Every row comes from one small tree of marks. The marks that hang from a mark follow it in brackets, in alphabetical order. Every link used is in the known rows. Which tree was each row made from?
(in the rows, 128 means zero)
Known rows:
nunesog{guzezog{relobo} malin{movi{vezap}}}: [141 131  73  94 179 173 133 133  92 133 122 129 112 145  94 153 106 129
  91 142  63 115 101 101 140 177 162 125 126 170 207 154  88 132 114 130
 119 146 208 116 125]
malin{movi{vezap} nunesog}: [136 141  81  70 167 181 150 139 120 139 125 130 121 163 105 144 139 161
  98 140 130 163 114 120 105 159 158 148 103 139 181 147  92 114 121 124
  93 188 156  95 113]
movi{guzezog{relobo{vumal}} vezap}: [124 132  96 110 120 170 152 116 118 163  59 165 144 165 120 125 128 175
 134 115 108 117 116 123  87 172 167 124  51 184 165 126 117 111 124 146
 142 167 178 101 145]
bopib{nunesog{guzezog malin{movi}}}: [141 159  59  52 171 148 144 150  87 121  95  99  74 134 120 167 122 140
  94 124  90 110 117 126 157 181 162 156 133 172 195 148  61 137 170 143
 115 140 171 109 132]
vezap{movi{guzezog} relobo{vumal}}: [111 142 100  97 134 177 171 115 131 156  79 146 158 139 133 116 114 176
 159 102  92 121 119 135  66 163 143 155  61 200 152 111  55 124 128 167
 142 161 173 107 143]
samak{taba}: [102 140  85 107 127 156 136 141 124 149  90 124  97 157 149 119 118 171
 111 103 102 144 113 146 143 182 169 137  95 146 167 132 117 140 132 156
 106 142 162 128 133]
nunesog{guzezog{movi{vezap} relobo{vumal}}}: [106 131  79 128 119 150 142 131  94 162  86 154 108 155  78 130 108 164
 110 135  71 125 128  89 114 169 182 117  69 186 210 134 110 164 130 149
 157 147 178 109 135]
bopib{nunesog{guzezog{relobo} malin{movi}}}: [142 151  56  63 167 148 132 142  71 132  89 126  72 130  95 167 135 139
  99 126  62  96 111 116 161 174 166 136 124 181 204 158  84 144 162 160
 118 139 194 121 136]
nunesog{guzezog{movi{vezap} relobo} malin}: [117 125  81 123 145 149 130 126  73 133 102 137  95 149  93 129 110 131
  95 146  61 111 108 101 149 172 173 126 102 169 224 156 110 180 135 150
 136 124 202 100 122]
taba{pafo{nunesog{malin{movi{vezap}}}}}: [171 124 111  90 172 179 136 109 108 131 136 113 147 135 128 146 139 126
 106 166  92 121 122 133 127 177 150 151 105 148 202 134  85  99 111 124
 105 161 179  68 134]
pafo{nunesog{guzezog{movi}}}: [130 155 111 101 125 129 126 125  98 143 111 121  92 146  96 126 116 159
 101 144  91 131 122 112 117 173 165 142  95 141 201 113  93 161 153 163
 151 126 169  93 116]
bopib{nunesog{guzezog malin{movi{vezap}}}}: [136 155  63  60 171 165 156 148  98 133 111 107  95 142 120 170 114 146
  81 128  94 117  99 114 149 196 160 154 123 170 187 158  51 139 139 113
 104 141 172  94 141]
bopib{nunesog{malin{movi}}}: [151 140  52  51 165 154 139 131  95 118  85 111  87 130 140 165 151 155
  94 128 103 114 115 154 151 179 162 165 122 173 183 157  72 124 171 147
  98 162 157 107 131]
malin{movi{vezap{relobo}} nunesog{guzezog}}: [114 147  97  63 181 185 158 147 124 149 144 144 120 142  78 151 101 158
 102 126  97 171 103  93  98 158 151 166 112 151 188 142  54 142 102 116
 105 156 172 108 117]
taba{pafo{nunesog{malin{movi}}}}: [177 128 102  85 166 161 125 109  99 122 122 112 129 126 123 137 144 121
 119 158  83 117 134 145 134 165 157 151 118 149 209 123  87  95 136 154
 115 163 181  85 127]
malin{nunesog}: [125 150  83  79 146 156 141 153 109 131  91 121 113 155 110 117 145 155
 120 119 125 158 127 128 124 156 166 149  99 139 176 134 106 127 158 174
 114 163 162  96 102]
taba{pafo{nunesog}}: [147 144 111 105 124 149 131 125 121 147 104 119 134 137 119 120 146 138
 133 137  92 132 133 130 123 168 153 143  93 138 176 119 108 110 132 169
 132 148 166  70 141]
movi{guzezog{relobo} vezap}: [121 137 104 110 127 171 141 110 122 145  78 166 134 170 126 126 131 158
 123 126 104 118  94 121  99 172 155 121  74 158 155 136 132 126 117 143
 131 153 191  89 149]
samak{taba{pafo{nunesog{guzezog}}}}: [123 161 127 119 127 147 139 141 119 164 120 117 103 135 113 119  99 137
 132 124  79 129 127 113 148 183 171 131  89 125 201 109 113 140 105 156
 131 118 182  97 150]
nunesog{guzezog}: [111 157  82  90 142 148 140 157 113 141 103 105 104 160 114 133 108 143
 108 109  85 139 110 109 134 176 155 136 118 145 177 128  91 140 153 157
 139 130 173 103 128]
bopib{nunesog{guzezog{movi} malin}}: [125 154  67  85 139 128 144 141  70 123  86 105  60 134 113 147 124 151
  91 130  85 106 124 128 168 180 176 153 115 167 208 152  78 186 189 163
 132 126 171  96 131]
pafo{nunesog{guzezog malin}}: [149 159 106  89 158 148 129 143  91 128 113 101 120 132 122 130 113 133
 117 124  81 118 120 125 138 197 159 158 114 141 198 130  70 132 148 174
 133 115 183  87 102]
guzezog{movi}: [116 129  80 101 119 143 130 121 106 128  92 124  90 153 121 128 133 162
 102 134 107 141 124 136 127 155 166 138 102 155 181 134 114 153 168 159
 131 155 159 106 128]
bopib{nunesog{guzezog{movi relobo}}}: [106 155  68  96 115 123 130 135  79 151  70 145  55 145  80 144 135 163
  95 128  73 111 119 105 152 163 179 130  88 171 191 152 112 187 165 171
 142 126 172 106 149]
taba{pafo{nunesog{guzezog{movi} malin}}}: [149 141 117 117 140 136 123 114  79 124 116 107  95 125  98 122 120 111
 116 155  70 108 137 116 151 160 171 137 110 145 236 117  97 157 151 166
 149 128 191  69 131]
guzezog{relobo{vumal}}: [126 124  63 107 123 156 135 138 103 156  59 142 127 149 108 124 137 164
 131 104  80 125 137 129 116 165 171 133  72 185 183 131 117 116 152 184
 142 161 165 125 124]
malin{movi{vezap} nunesog{guzezog}}: [129 158  91  68 175 172 152 156 107 141 133 121 111 162  89 144 106 152
  97 137 116 160 111  94 115 164 158 138 115 138 190 140  78 125 120 119
 114 166 168  96 110]
pafo{nunesog}: [138 152 106  89 132 150 129 129 123 145 101 120 129 148 129 123 145 163
 118 126 108 139 122 143 113 188 154 158  88 139 163 121  91 119 138 173
 125 144 155  87 115]
pafo{nunesog{guzezog{relobo}} taba}: [131 173 108 108 145 133 125 117  92 175 119 146 118 155  78  97 133 151
 110 164  71 113 112 112 128 184 151 126  83 150 208 130 114 122 108 174
 168 119 187 111 109]

Write each row's tree:
[136 148 119 114 122 129 124 124 102 148 122 121  97 141  84 124 117 128
 117 153  78 128 138 106 130 158 169 128  95 135 211 111 111 155 140 160
 158 132 177  72 146]
taba{pafo{nunesog{guzezog{movi}}}}
[150 126  95  78 170 182 150 107 112 116 100 135 127 164 149 145 121 148
 100 140 118 117  96 146 107 173 156 146 112 157 175 128  79 104 132 107
 106 173 193  93 134]
nunesog{malin{movi{guzezog vezap}}}
[109 132 115  94 136 183 156 109 150 147  95 153 145 157 142 138 115 172
 123 107 109 144  82 134  87 172 137 160  79 154 142 136  80 141 108 121
 121 144 170  92 151]
movi{guzezog vezap{relobo}}
[146 117  75  80 179 181 143 127 109 119 118 112 125 152 141 148 124 146
  85 142 103 134 106 138 126 178 153 150 123 159 186 149  80 114 127 119
  99 167 173 103 116]
nunesog{malin{movi{vezap}}}
[160 130  92  65 166 171 134 108 102 101  87 127 108 152 147 142 128 147
 108 134 117 114 103 157 118 158 159 145 124 159 184 119  86 106 168 138
 118 172 194 112 128]
nunesog{malin{movi{guzezog}}}
[126 139  87 113 121 164 154 117 103 158  56 162 144 152 120 103 133 159
 154 124  91  94 126 119  85 160 162 117  56 204 163 111 112 108 138 184
 153 170 189 107 142]
vezap{movi{guzezog{relobo{vumal}}}}
[133 137 122 119 121 157 135 124 128 164 107 124 120 139 135 115 129 147
 132 127  95 131 131 138 141 179 168 138  75 133 182 115 125 122 107 163
 115 140 166  90 144]
samak{taba{pafo{nunesog}}}
[ 99 118  93 108 137 169 143 109 131 147 115 146 119 147 118 140 120 173
  99 129  90 157 101 131 103 162 151 159  84 165 171 151  83 177 122 126
 118 148 158 101 136]
guzezog{movi{vezap{relobo}}}
[119 144  98 109 123 161 147 114 107 143  76 156 129 162 126 103 136 144
 143 131  88  97 104 117  95 161 151 116  77 176 151 131 125 123 134 177
 143 152 200 101 146]
vezap{movi{guzezog{relobo}}}
[102 113  83 115 126 170 153 112 125 161  96 148 138 139 114 136 117 189
 115 119  91 156 124 131  90 165 163 165  62 190 183 142  70 161 129 135
 126 161 145 109 132]
guzezog{movi{vezap{relobo{vumal}}}}
[109 129 108  96 135 185 168 111 144 163  84 158 159 151 137 135 112 188
 138  95 109 142 103 140  71 177 148 164  56 182 157 121  65 126 115 125
 132 159 164 100 146]
movi{guzezog vezap{relobo{vumal}}}
[135 135  70  57 178 184 158 120 117 140 109 126 119 121 137 179 138 166
  94 120  92 129  95 146 127 183 146 186 107 183 172 175  38 147 121 115
  83 152 159 106 145]
bopib{nunesog{malin{movi{vezap{relobo}}}}}
[129 142  73 103 156 153 125 143  76 126  91 120 104 141 104 127 116 123
 118 115  53 106 113 109 157 173 164 127 122 164 209 149 108 151 152 182
 138 121 204 110 114]
nunesog{guzezog{relobo} malin}
[144 140  69  67 183 161 134 143  95 115 119 100  97 146 118 145 103 131
  93 128  80 124 111 117 143 170 156 143 148 159 206 131  68 123 161 142
 122 147 193 124 117]
nunesog{guzezog malin{movi}}
[145 130 118 120 142 160 131 117 105 139 109 112 118 128 144 117 129 129
 132 136  85 113 133 149 162 186 174 146  88 137 209 123 115 127 115 168
 106 135 179  86 130]
samak{taba{pafo{nunesog{malin}}}}
[114 118  81 124 118 158 130 112 103 148  98 154 106 160 106 129 137 161
  98 146  84 132 112 114 120 162 170 119  77 162 184 154 133 160 125 146
 129 153 177 102 136]
guzezog{movi{vezap} relobo}
[121 117  65 114 112 142 127 116  88 150  58 151 102 143  90 121 140 171
 122 128  81 127 141 128 117 145 180 124  67 193 199 131 127 142 162 183
 150 168 167 126 124]
guzezog{movi relobo{vumal}}
[127 135 117  62 172 192 154 112 139 136 118 169 133 154 109 148 128 173
 118 127 134 165  94 128  70 147 148 167  88 152 163 134  71 121 107 111
 101 182 177  98 130]
malin{movi{guzezog vezap{relobo}} nunesog}
[154 140  76  59 152 156 138 107  85 119  61 156  84 139 123 159 156 155
 115 133  93  90 104 149 138 157 170 141  99 186 182 149 103 120 164 154
 113 161 190 112 152]
bopib{nunesog{malin{movi{guzezog{relobo}}}}}
[156 149  80  49 159 156 147 116  99 112  69 129  87 141 145 160 150 161
 105 127 123 105 100 162 131 168 163 159 111 169 170 136  78 116 169 134
 111 163 176 103 147]
bopib{nunesog{malin{movi{guzezog}}}}
[120 145 128 130 116 133 131 119 105 157 118 129  80 138 102 116 104 147
 113 144  82 128 134 111 149 166 184 124  74 131 218 107 123 167 119 152
 138 124 182  91 151]
samak{taba{pafo{nunesog{guzezog{movi}}}}}
[107 122  84  96 141 188 161 132 141 168  97 138 159 139 129 142 116 181
 125  93  94 155 114 129  90 186 150 171  67 186 164 141  60 132 113 135
 119 156 145 112 130]
movi{vezap{relobo{vumal}}}
[109 142  93 114 138 150 134 141  83 150 111 156  92 158  56 124 124 150
 104 150  93 145 121  84 128 150 180 122  83 146 211 150 126 175 130 159
 134 149 185  90 112]
malin{nunesog{guzezog{movi{vezap} relobo}}}
[110 168  65  85 126 137 139 155  98 160  72 136  81 141  95 147 129 152
 113 111  72 113 110 101 152 182 167 130  97 167 174 156 108 157 157 176
 137 120 173 106 146]
bopib{nunesog{guzezog{relobo}}}
[138 137  79  83 182 174 146 140 102 125 132 102 117 152 123 150  96 134
  84 138  90 129 103 111 134 189 154 142 138 158 202 142  63 127 132 112
 113 144 189 105 123]
nunesog{guzezog malin{movi{vezap}}}
[126 133  83  72 190 183 151 130 116 132 140 121 126 135 115 161  89 143
  96 122  68 143  90 113 124 179 146 165 133 164 201 150  37 142 110 107
 107 140 192 116 123]
nunesog{guzezog malin{movi{vezap{relobo}}}}
[139 160 116 105 135 145 133 138 117 151 117 109 125 140 100 123 116 121
 131 134  80 126 131 103 132 172 155 139 100 134 191 112  99 128 129 167
 153 126 177  68 141]
taba{pafo{nunesog{guzezog}}}
[158 116  77  78 158 164 139 105  86 118  58 155 120 145 119 139 134 156
 130 128  92 101 126 150 110 147 173 131  88 200 205 114 102  91 161 162
 131 182 198 129 131]
nunesog{malin{movi{guzezog{relobo{vumal}}}}}
[122 135  78 101 148 140 131 134  78 110 100 107  78 143 115 129 105 137
  95 134  77 122 116 121 152 163 174 140 124 160 221 133  91 174 177 160
 142 130 188 106 115]
nunesog{guzezog{movi} malin}
[109 144 112  98 141 174 160 113 131 145 101 146 143 148 141 114 121 159
 143 115  90 121  96 132  80 158 140 153  87 176 142 125  75 140 125 160
 128 145 184  99 144]
vezap{movi{guzezog} relobo}
[172 144 107  82 171 155 128 124  93 126 131 103 113 126 104 141 115 108
 116 149  74 114 132 113 140 165 158 145 129 144 221 116  77 111 139 146
 131 143 198  83 130]
taba{pafo{nunesog{guzezog malin{movi}}}}
[112 135  70 114 118 133 130 131  81 150  71 149  87 146  76 123 114 159
 113 124  65 124 141 103 126 152 182 117  78 188 216 125 110 159 161 170
 170 146 182 126 130]
nunesog{guzezog{movi relobo{vumal}}}
[105 163  71  84 121 124 142 143  92 143  83 117  57 147 100 149 121 166
  88 123  95 125 118 113 145 171 173 142 102 161 183 144  88 183 178 155
 138 131 157  98 149]
bopib{nunesog{guzezog{movi}}}
[139 117 108  72 178 193 152  98 125 120 115 148 143 143 143 151 116 157
 109 126  99 131  83 148  95 164 146 164 108 170 174 137  56 124 115 105
 102 162 193 106 138]
nunesog{malin{movi{guzezog vezap{relobo}}}}
